In the rows, zero is written as 128.
Known rows, with every step that occurs:
kodeg -> suriko -> pasap -> kofet -> divav: [129 104 177 146 139  68 185 148 106  34  83 145 119  76 136 135 159 159
 136  88 110  87 153 105 123  92 153 134 116 124 164 141 121 153  97 123
 138 149 112 190  95 131 143 144 140 123 153  87 132 133 110 113  79 205
  99]
tinu -> kofet -> kodeg -> suriko -> pasap -> gibok: [152  43  71 109 134 172 136 112 115 151  66  84 121  68 122  92 116 152
 124 122 143  95 141  81 127 116 147 156  95 144 111 157 147 171 146  73
 107 137 146 149 117 162 155 100  98 170 117 134 166 133 129 129 156 150
  66]
gibok -> kofet -> kodeg -> suriko: [ 95  96 111  47 148 188 165 108  42  84 115  76 151 147  87 104 117 117
  89 177 164 121 125 154  94  98 102 180 120  90 115 177 123 138 120 118
 145 169 153  60 137 113 134 104 108 141  98 144 121 113 180 114 106 116
 118]
kodeg -> suriko -> pasap: [123 106 169 116 146 110 168 106 117 124  81 110 149  95 191 108 136 163
 188 129 117 130 139 135 117  72 140 133 107 171 133 129 161 100 115 161
 134 139 142 136 120 139 139 117 127 130 111  80 136  74 121 131  98 102
 109]
kofet -> gibok -> pasap: [160 119 144 117  80 118  96 132 118 156 164 129 144  73 139 133 146 126
 105 119  43 145 116 125 153 131 130 159 176 149 167 106 137 132 132 147
 130 101 143 153 133 190  95 139 125 111 117  91 151  98  64 169 122 105
 150]
kofet -> suriko -> pasap -> gibok: [168  77  92 112 130  74 104 109 161 179  70 101 121  86 153 120 143 146
 236 103 145 149 125 116 142 129 174  86 119 180 124 102 186 146 145  94
 112 143 133 147  97 178 134 131  97 129 106 139 166 171  87 127 144  86
 129]
suriko -> kodeg -> kofet -> pasap -> gibok: [153 151  90 145 126 107  73 110 167 184 118 173 102 153 137 136 102 138
  76 118 168  88 130  74 145 185 125 156 123 111 113 143  77 106 192  94
 118  93 128 173 158 181 135 110 138 135 115 122 179 128 105 134 175 128
 145]
tinu -> kofet: [ 92 117 151 195 134 146 160 169 169 121 155 117 112 130 117 134 141 139
 120 125 108 110 121 154 110 124 123 110 138 165 110  93 133 159 119 136
 101 116 102 132 146  43  98 154 130 105 175 149  95 186 158 103 135 140
 115]
gibok -> pasap -> suriko -> kodeg -> kofet -> divav: [140 143 175 155 138  76 125 170 148  91 131 177 116 133 132 189 145  84
  61  81 150 110 131 121 103 135 116  89 108  78 121 133  82  92 142 119
 139  97 145 181  95 172 147 153 150  95 121  89 111  98 106 105  95 164
 169]
gibok -> kofet -> pasap: [124 128 180 132 102 142 169 144 126 111 140 158 124 160 141 123  92 175
  81 114 119 122 116 135 106 134 113 107 153 105 156 130  87 104 131 195
 150  99 119 113 181 135 100 134 134 121 144 100 132 113 126 128  99 146
 148]
kodeg -> suriko: [ 72  97 146  96 136 143 144 104  86 126 103  98 138 140 151 124 158 113
 173 158 147 120 139 164 113  87 101 155 120 162 114 131 151 127 101  94
 151 158 155  96 138  98 137 133 113 127  87 113 129 116 143 116  98  68
 131]
kofet -> kodeg -> suriko -> pasap: [126 120 115  60 140 156 155 107  72 117 107 107 154  94 181  99 114 157
 152 143 115 122 147 128 118  81 148 145 107 133 139 154 149 110 125 145
 124 148 144 123 104 158 140  90 138 154  96 109 155  55 136 134 113 122
  94]
gibok -> pasap -> kofet -> kodeg: [172 185  81 113 134 153 154 157  85 106 211 153 102 123  68 123 136 153
  48 156  64 118 132 121 148 151 159 162 161 108 157 146 138 186 170 164
 118 115 134 156 184 145 107 141 166 144 142 148 166 140 121 141 146 203
 106]
divav -> kofet -> kodeg: [107 172  85  73 102 202 137 129 115 124 209 132 126 157  91 105 117 118
 131 174 100 125 126 140 159 126 114 164 155  84 130 132 131 146 124 143
 127 135 122  94 124  77 142 122 119 147 132 194 128 130 153 137 159 130
  89]
suriko -> pasap -> kofet: [145 172 134 199 154  72 175 145 177 101 150 150 108 110 132 115 136 198
 129 115  95 127 132 121 140 115 177 108 129 171 159 136 151 156 148 183
 109 122  97 166 162 107 110 135 161 109 164 115 133 159 128 136 134 193
 106]
kodeg -> kofet -> suriko: [ 94 127 104 130 142  78  98 103 127 114 125 125 152 150 113 178 153  69
 216 138 146 152 110 154  93 135 144  95 131 150  88  96 121 125 121 104
 140 169 109 101 105  75  93 124 108 132 144 146 123 164 163 115 118 115
 167]
divav -> kofet -> gibok -> pasap -> suriko -> kodeg: [167 170 164 146 115 140  49 139 130 188 150 141 131 120 130 130 139  90
  50 127 115 182 124 123 176 164 115 127 125 101 146 154 136  75 133 149
 122  92 152 124 102 190 177 131 150 112 101 113  95  59  93 161 141  88
 135]
gibok -> pasap: [147 136 166 148 120 120 147 153 158 134 176 152 112 110 134 139 151 145
 129 132  66 144 121 156 138 122 139 112 162 147 147  92 160 133 142 184
 131  89 147 151 161 162 110 175 144  95 117 102 154 112  80 144 117 113
 137]
pasap -> gibok -> kofet -> suriko: [129  52 113 117 147  99 119 103 132 135  84  73 129 143  60 125 144 101
 176 122 195 164 109 152 106 146 133 117 139 125 108 114 152 164 129  76
 131 161 137  80 113 116 119 140  80 112 127 168 116 229 137 110 130 101
 153]
divav -> kofet: [ 94 152 155 147 108 149 158 138 176 135 177 141 117 154  98 109 148 127
 187 153 106 142 116 161 165 126 104 138 150 127 128 112 153 128  96 163
 134 127 114 100 134  61 139 154 120 111 148 161 105 144 139 143 140 110
 106]
divav -> kofet -> pasap: [129 163 159 142  64 171 148 133 131 147 171 197 118 151 157 114 118 156
 146 136  71 125 126 122 165 137 109 117 159 102 153 121 111  89 116 184
 154 100 111 133 155 119 133 134 138 143 149 119 140  80  99 148 129 124
 114]
suriko -> kofet: [107 192 147 178 156 148 117 152 189  90 147 120 117 183 146 106  96 130
 147 146 123 138 145 136 129 114 105 109 125 178 122  69 126 140  78 143
 126  98 107 120 183  74 110 176 167 129 138 151  80 163 139 134 136 118
 130]
pasap -> suriko: [ 67 121 142 135 134 137 141 129 140 170 132 104 114 187 189 161 149 120
 123 127 148 140 111 180 110 107 102  88  83 156 129 138 179 143 118 103
 148 140 128 100 139 116 143 144  99  89  60 138 103 176 122  90  97  58
 177]
tinu -> kofet -> suriko -> pasap -> gibok: [172  58 102 164 130 101 120 122 178 171  68  99 120  73 121 121 139 134
 204  97 142 141 124 106 129 136 178  84 119 180 112 102 178 159 143  87
  99 132 118 156  96 148 127 133  98 142 159 140 147 195 106 122 150 128
  99]
suriko -> kodeg -> kofet -> gibok -> pasap: [184 166 136 141 119  86  69 131 141 147 157 153 154  88 107 145 127  95
  66 128  89 146 119  95 154 158 132 154 171 121 139 120  79  85 163 157
 111 100 141 161 116 182  96 113 161 116 137  87 139  60 101 177 153 134
 154]
gibok -> kofet -> suriko -> pasap: [164 104 171 137 135  74 152 123 147 102  97 104 151  97 128 118 123 148
 208  98 142 193 118 147 102 103 163  59 134 144 141 104 148 103 111 189
 120 145 119 108  88 136 101 124 138 118 164 107 108 125 137 126 100 132
 127]
kofet -> kodeg -> suriko: [ 79 120  97  30 137 200 136 104  36 120 122  87 144 142 138 124 132 115
 124 180 130 104 149 150 112  97 106 190 119 117 112 153 144 141 110  89
 145 172 159  84 130 114 139 100 121 157  83 148 141 104 157 108 109  93
 121]
suriko -> kodeg: [118 214 140 135 160 117 104 154 171 145 156 135 111 173 136 119 120 135
 108 148 151 127 148 144 142 139 124 147 150 137 126 102 122  86 140 155
  92 107 138 126 136 112 130 148 194  87 130 149  91 123 149 116 149  66
 142]

Rows:
[136 186 150 171 116 177 119 146 135 113 149 176 120 181 195 118  80 156
 115 128  88 123 157 108 142 133 107  95 137 155 146  79  94 107  90 170
 143  78 107 146 211 140 110 158 179 169 144 110 112 112 109 135 120 143
 133]	suriko -> kofet -> pasap
[138  70 104 165  98 156 138 140 154 182 111 149  90 122 142 125 117 159
  88 101 117  81 125  94 140 161 130 120 128 141 127 118 113 169 160  87
 126  89 119 172 172 147 126 135 105 140 146 137 171 188  95 121 161 141
 127]	tinu -> kofet -> pasap -> gibok
[157  74  68  78 119 167 125  88 112 160  89 100 121  87 113  75 123 142
 163 146 135 115 133  85 168 120 136 170 102 112 121 170 160 151 143  95
 130 140 147 127 103 165 190  92  87 170  97 141 177 100 109 154 162 128
  59]	divav -> kofet -> kodeg -> suriko -> pasap -> gibok
[173  88  95 139 111  86 108 107 174 175  91 117 125  86 114  95 146 129
 252 108 131 165 119 106 169 143 164  96 125 150 124 112 181 145 134 106
 124 137 128 129  83 154 158 132  90 143 133 146 153 155  89 149 151 115
  90]	divav -> kofet -> suriko -> pasap -> gibok
[131 207 163 154 119 165  92 137 133 181 153 185 114 186 173 138 111 132
  68 131 149 148 136 125 156 158 104  96 105  91 143 161 117  58 135 161
 138  89 128 113 142 155 181 126 169 127 115 124  95  61 114 118 134  85
 131]	divav -> kofet -> pasap -> suriko -> kodeg
[135 176 178 151 145 143 108 147 125 149 124 155 114 199 161 139  90 146
  18 109 184 149 133 135 111 147 105  93  96  87 147 165  96  60 150 168
 137  95 142 106 158 172 151 123 170 104 108 101  83  85 132 105 111 100
 169]	gibok -> kofet -> pasap -> suriko -> kodeg
[ 83  93 108  88 140 217 155 123  41 111 127  93 144 124 106 125 132 106
 101 170 126  95 139 144  99 108 113 179 115 122 102 156 126 148 114  87
 128 163 146 104 135  74 134 106 125 163 130 150 118 117 180 102 121 135
  94]	tinu -> kofet -> kodeg -> suriko
[110 172  99 132 131  82  39 106 134 168 112 118 153 140 149 162 117  73
  63 125 170 132 118 109 131 155 107 149 109 127 115 154  82  88 137  94
 118 147 122 114 103 133 120  88 128 110  95 116  94 109 148 136 145  96
 184]	pasap -> suriko -> kodeg -> kofet -> gibok
[140 135  93  90 147 173 147 116  21 101 152 123 125 108  84 119 154 132
  74 179  89 112 142 128 132 125 139 183 133 112 140 182 136 176 148 118
 142 152 159 127 161 145 141 123 143 166 107 125 171 101 137 131 116 177
  97]	gibok -> pasap -> kofet -> kodeg -> suriko
[150 134 121 150 143  51 131 108 154 120 112 136 160  98 161 149 135 117
 247 108 131 163 123 132 106 111 175  66 122 156 111  99 133  93 130 158
 117 155 106 136  91 121  99 107 128 136 149 103 134 106 130 135 118 137
 140]	kodeg -> kofet -> suriko -> pasap
[ 87 122 102  56 115 218 141  92  44 119 143 101 146 139  92 105 140  94
 152 189 118 119 143 139 144 107  98 195 128  85 108 166 138 134 103 111
 154 163 149  72 128  83 168 105 108 169 102 164 134  85 160 134 122 110
  78]	divav -> kofet -> kodeg -> suriko
[112 105 158 124 143 106 137 119 118  96 119  91 146 156  80 137 137 102
 188 131 170 172 110 173  89 130 133  95 152 124 115 104 138 129 105 135
 142 161 131  71 108  94  93 142 117 113 147 150  88 178 155 110  94 107
 155]	gibok -> kofet -> suriko
[141 174 147 165 166 121  82 151 131 129 128 129 137 141  91 142 134  92
 142 135 165 154 147 146 121 160 150  98 148 142 101  88 120  91 120 118
  83 139 128 120  98  83 116 142 193 127 189 161  62 145 177 100 141 105
 120]	tinu -> kofet -> suriko -> kodeg
[139  54 110 117 142 112 133  97 145 173  54  92 117  83 162  90 141 164
 184 119 148 115 135 105 139 103 147 151  92 174 119 142 173 150 135  81
 133 137 150 137 119 182 161 118  85 133  75 105 177 135  89 134 138  94
 103]	kodeg -> suriko -> pasap -> gibok
[152  41 167 124 117  70 183 160 182  76  60 111 103 101 111 113 119 161
 124  58 163 100 128 103 113 112 126 114 127  87 151 122 112 157 125 118
 131 109 115 168  69 176 128 153  95  82 138 123 133 186 102 115 109 180
 128]	suriko -> pasap -> gibok -> kofet -> divav
[157 186  75 114 147 137 170 142 117 100 183 138 108 115 112 105 109 180
  89 137  95 108 139 113 142 123 180 139 137 124 154 152 140 170 154 169
 104 134 108 155 149 123 109 108 165 149 153 155 155 142 144 134 155 203
  92]	suriko -> pasap -> kofet -> kodeg
[103  95 129 148  91 138  98 139 127 137 129  98 146  79 135 131 131 116
 103 114  89 106 125 124 135 141 118 145 165 162 131  99 107 155  97 104
  97 144 104 134 118  75  82 124 107 122 167 132  98 166 140 130 144 128
 134]	tinu -> kofet -> gibok
[106 137  87 110 125 206 159 159 111 115 186 114 119 133 106 131 109 126
  80 140 101  91 130 135 112 131 129 141 139 117 114 114 119 169 140 126
  94 127 119 124 136  61 101 124 140 141 158 185 112 165 177 100 152 159
 102]	tinu -> kofet -> kodeg
[148 172  97 121 148 208 109 148  99 117 176 132 119 178 151 136  94 106
  51 151 100 161 142 128 126 125 111 100  94 115 136 127 138 156 115 126
 138  92 136 121 170 172 143 154 149 168  94 151 112 114 115 132 126 142
 129]	gibok -> pasap -> suriko -> kofet -> kodeg
[107 132 131 111  61 137  84 107 131 145 153 113 153 103 114 105 139 103
 154 141  83 146 117 116 182 145  98 176 176 129 143 120 119 133  83 128
 127 139 114 102 103  84 119 120  89 115 135 146 106 117 118 170 150  96
 126]	divav -> kofet -> gibok
[131 105  70 138 106 109 119 106 156 182 118 163 104 143 148 144 110 141
 123 107 136  84 108  87 128 161 119 146 119 132 116 132  95 149 182  91
 146 109 111 162 174 159 122 118  94 136 106 121 195 153  97 139 159 135
 154]	kodeg -> kofet -> pasap -> gibok
[111 210 131 163 175  85 109 133 195 120 155 145 128 177 110 145 114 108
 106 141 180 118 125 129 116 148 118 142 129 123  87 119  80  87 160 144
 102 119 118 126 146  87 115 124 178 104 150 133 100 109 175 124 156 122
 151]	suriko -> kodeg -> kofet
[115 138 137 128 103 128 111 113 122 131 145 132 142 145  86 131 164  80
 249 153 111 185 116 169 143 134 128 107 157 137 115  98 163 121  81 130
 148 165 114  80  95  66 130 148 114 139 152 169 102 149 138 130 120  90
 117]	divav -> kofet -> suriko
[142 121 122  79 119 181 155 100  82 112 125 121 153  89 141  83 117 149
 175 163 104 136 141 118 143  86 133 148 112 107 130 158 147 103 114 165
 131 140 140 108 102 133 163  89 125 165 121 119 145  41 133 154 127 144
  58]	divav -> kofet -> kodeg -> suriko -> pasap
[139  95 114 105 139 182 166 126  81 104  97 108 148  76 152 108 106 153
 133 136 106 113 151 119 109  92 144 122 105 139 130 154 140 123 118 153
 109 140 130 134 111 125 133  93 141 166 147 108 135  77 153 122 121 164
  74]	tinu -> kofet -> kodeg -> suriko -> pasap
[ 79 116 154 130 115  68 168 156 157  54 128 149 123 137 134 174 144 104
 145  93 142  80 124 132 102 115 112 118 136 102 111 101  79 135  98 103
 140 139 101 163  93  88 104 150 115 100 142 126 122 160 136  99  96 159
 167]	kodeg -> kofet -> divav
[115  73 123 138 142 110 146 128 198 133 110  77 104 160  61 108 122 148
 100 118 190 122  98 139 112 132 110 154 138 124 121 134 137 180 152 111
 124 121 131 103 158 118 124 148  81  83 108 156 126 226 137 127 146 115
 145]	pasap -> gibok -> kofet
[137 100 130 151 104 105  88 109 111 177 141 128 142 107 159 180 155  82
  74 114  97 156  89 128 129 136 115 106 106 137 138 152 130 131 133 111
 157 122 129 132 128 185 122 120  83 114  79  78 137 105  91 148 108 119
 184]	kodeg -> kofet -> gibok -> pasap -> suriko
[137 204 130 149 126 107 105 135 149 130 157 204 127 165 164 156  88 133
  77 126 139 100 137 102 123 159 128 119 138 106 128 129  57  53 166 170
 123  88 116 156 171 139 116 112 190 135 154  99 142  56 131 132 143 136
 157]	suriko -> kodeg -> kofet -> pasap
[122 184 106 122 127  85  42 105 143 143 126 119 159 120 122 144 105  91
  98 132 150 120 130 101 147 162 115 174 149 127 112 127  64  83 129 111
 100 140 120 133 100 116  98  88 151 106 141 125 109  99 157 154 164 108
 168]	suriko -> kodeg -> kofet -> gibok
[101 100 172 146 109 147 161 131 109 155 123 144 119 187 184 152 109 152
  57 102 151 145 105 150  91 120  96  74  92 108 146 155 127 112 131 154
 170 106 119  99 172 157 137 130 108 104  95  95 113 130 112 100  84 107
 177]	gibok -> kofet -> pasap -> suriko
[ 92 156 159 144 144  77 123 159 152  85 108 154 122 163 147 192 132  84
  85  84 196  95 137 126 102 136  95 101  96  86 113 131  75  98 120  88
 133 126 121 156  89 123 147 144 142  92 117 127  86 133 148  85  99 136
 179]	pasap -> suriko -> kodeg -> kofet -> divav
[140   6 169 104 122  89 187 138 135  62  23  89 122  88 103 102 135 146
 131  76 178 103 132 102 103 101 113 129 113  94 139 151 106 151 106  86
 146 132 138 152  64 176 151 136  77 104 122  98 138 154 111 112  86 167
 121]	kodeg -> suriko -> pasap -> gibok -> kofet -> divav
[169 144 133 169 144  87 119 135  97 112 158 144 124 109  73 157 181 113
 157 140  87 173 121 147 132 152 179 100 159 152 145 111 163 165 137 134
 138 142 129 143 144 129 100 162 147 141 162 129 140 177 109 133 102 170
 135]	gibok -> pasap -> kofet -> suriko
